Each row was made from one walk, in order. Every step used is in the known rows, and no mark comes twice. Write each row's walk.
Known rows
razup -> dopo -> zaba: [ 45 -15  17  48  -3  -8 -31  -6  32  -3   0  29 -20  -5   6   2  -2 -35
   9  -1]
zaba -> mirebe: [ 35  10  45   7 -27 -10   0  49  -4 -12  -9  27 -19   8  24  10  24  -9
  -2   0]
mirebe -> setam -> zaba -> dopo: [ 51  14  17  14 -24 -12   4  17  20 -23   5  22 -18  13  68  15  28  -1
  -6 -21]
mirebe -> dopo -> mesin: [ 50   0 -35   4 -21  -3 -28  33  13  18  -7  33 -11  12 -30  25  16 -50
  -4   3]
mirebe -> dopo -> zaba: [ 39   6   9  23  -2  -2 -51  12  24  -7  -2  43 -15  27  -4  17  17 -29
   6  -3]
razup -> dopo -> mesin: [ 54 -19 -27  30 -25  -9 -11  18  18  24  -7  21 -14 -21 -18   7  -4 -56
   0   7]
mirebe -> zaba -> setam: [ 50   7  52  19 -25 -23 -28  46  24 -22  -9  57 -17  -2  46  19  48 -17
  -1  -7]
zaba -> dopo -> mirebe -> setam: [ 52   9  -2  25 -13  -7   6  22  30 -25 -13  14 -24  14  21   1  47   0
  -3 -31]
razup -> dopo -> mirebe -> zaba -> setam -> mesin: [ 58  -3  13  42 -19 -12 -23   5  52   6 -10  69 -27 -11  53  19  71 -18
 -10 -19]
dopo -> mirebe -> zaba -> setam: [ 47  11  25  32 -20 -24 -13  31  21 -28 -17  57 -19   0  45  18  60  -9
  -1 -21]
setam -> mesin: [ 50 -10  10  24 -29  -4 -20  21  22   5 -16  53 -22  18   4  16  31  -3
 -12  -4]
setam -> mirebe: [ 32   1  44 -12 -20 -20 -15  34   2 -20  -4  40 -16  11  15  22   1   2
  -8   1]
mirebe -> dopo -> zaba -> setam -> mesin: [ 53  -5  16  20 -20   6 -70  12  49  -3  -5  70 -29  28  19  39  53 -26
 -14  -9]
razup -> dopo: [ 45 -11  11  32 -15  -8  -8  12  31   7  -6  29 -18 -11  11   3 -10 -30
   4   3]
zaba -> mirebe -> dopo -> mesin: [ 43  11 -11  -9 -26  -2 -20  52   2  14   0  28 -13  10  -5  30  31 -48
  -6   6]
zaba -> dopo: [ 47  15  36  12 -12  -2 -11  46  13 -11  -4   2 -20  20  13   9   8 -27
  -2 -11]
dopo -> mirebe -> zaba -> setam -> mesin: [ 55   2  21  34 -26 -15 -22  25  33 -13 -19  74 -24   8  43  27  87   1
 -14 -22]
razup -> dopo -> mirebe: [ 43  -7 -11  43  -7  -9   8  -2  27   2 -15  27 -22  -8  14   4   5 -23
   4 -10]
zaba -> mirebe -> setam: [ 42   0  33   6 -31 -13   5  39  17 -17 -10  39 -19   0  36   1  47   9
  -5 -10]
zaba -> setam -> mirebe -> dopo: [ 36   8  49 -29 -21 -12 -42  43  28 -24   2  58 -23  16  40  50  13 -19
 -17   0]
razup -> dopo -> mirebe -> zaba -> setam: [ 50   1  21  38 -11 -20 -13  16  39 -11  -9  53 -21 -19  53  16  47 -28
   3 -16]
mirebe -> setam -> dopo: [ 41  -4   3   6 -31 -21 -15  22  43 -26  -5  34  -8  15  45  -8  28   5
   2 -18]
mirebe -> zaba -> setam -> dopo -> mesin: [ 53   2   5  -2 -40 -30 -39  50  25 -13   3  41  -3   0  44  20  53 -46
  -4 -10]

Which walk is each row?
[ 44   2 -23  41 -27 -20  20 -11  14 -30 -14  52 -18   4  58  18  43  19
  -4 -24]  dopo -> mirebe -> setam -> zaba
[ 35   7  42  21 -17 -11 -23  34  -2 -19  -4  28 -20  16  20  12  34 -13
   2  -4]  dopo -> zaba -> mirebe
[ 46  -4   4  21 -30 -19   4   2  14 -26  -6  52 -15   1  59  12  28   9
  -3 -10]  mirebe -> setam -> zaba
[ 57   4  -2  12 -24  -4 -12  51   1   4  -3  -3 -15   8 -16  15  17 -53
  -7  -7]  zaba -> dopo -> mesin
[ 33   9  24 -12 -38 -21  -5  38  31 -22   1  26  -9  14  62  -2  47   8
  -2 -16]  zaba -> mirebe -> setam -> dopo
[ 40   2 -10 -29 -21 -12 -36  40   5   5   4  41 -10  11 -23  39  10 -39
 -12   6]  setam -> mirebe -> dopo -> mesin
[ 60  15   9   5 -16 -16 -21  56   3   3   6  12  -7   4  -5   9  46 -51
   1 -11]  mirebe -> zaba -> dopo -> mesin
[ 45  19  10  25  -9  -2   5  31  14 -16 -12  -1 -23  24  16  11  23 -18
  -3 -22]  zaba -> dopo -> mirebe
[ 51  20  33 -29 -15 -24 -27  59  -3 -11  17  18  -6   6   7  24  40 -36
  -7  -9]  setam -> mirebe -> zaba -> dopo -> mesin
[ 37  -3  60 -10 -31 -20 -26  43  13 -34  -7  51 -24   4  45  38  11  -4
 -17  -2]  zaba -> setam -> mirebe
[ 55 -13  32  23 -41  -3 -27  34  34  -9 -20  60 -29  12  34  31  43  -8
 -21  -6]  zaba -> setam -> mesin
[ 34   0  15  23 -17 -16 -44  14  26 -23   1  24 -10  30  23  -2  13 -21
   8 -12]  setam -> dopo -> zaba
[ 38   0  30   5 -38 -17 -31  42  35 -25  -8  32 -15  17  63  18  12 -19
  -5 -10]  zaba -> setam -> dopo
[ 44  -2   8 -29 -29 -12 -44  51  16  -7   2  53 -17   4  16  55  22 -43
 -21   4]  zaba -> setam -> mirebe -> dopo -> mesin
[ 51  27  47   6  -7 -13 -22  47  16 -14   7  16 -10  16  26   3  38 -25
   5 -15]  mirebe -> zaba -> dopo
[ 46  -9 -19  34 -20 -15   9   6  26 -22 -25  44 -21   3  17   2  47  14
   0 -22]  dopo -> mirebe -> setam
[ 28  14  38   7 -22 -16 -37  32  14 -22   7  18 -11  29  41   4  29 -18
   4 -10]  setam -> dopo -> zaba -> mirebe
[ 52 -18  19  28 -22  -3 -24  -9  50   4   4  51 -27  -6  36   3  68  -6
  -8 -12]  razup -> dopo -> zaba -> mirebe -> setam -> mesin
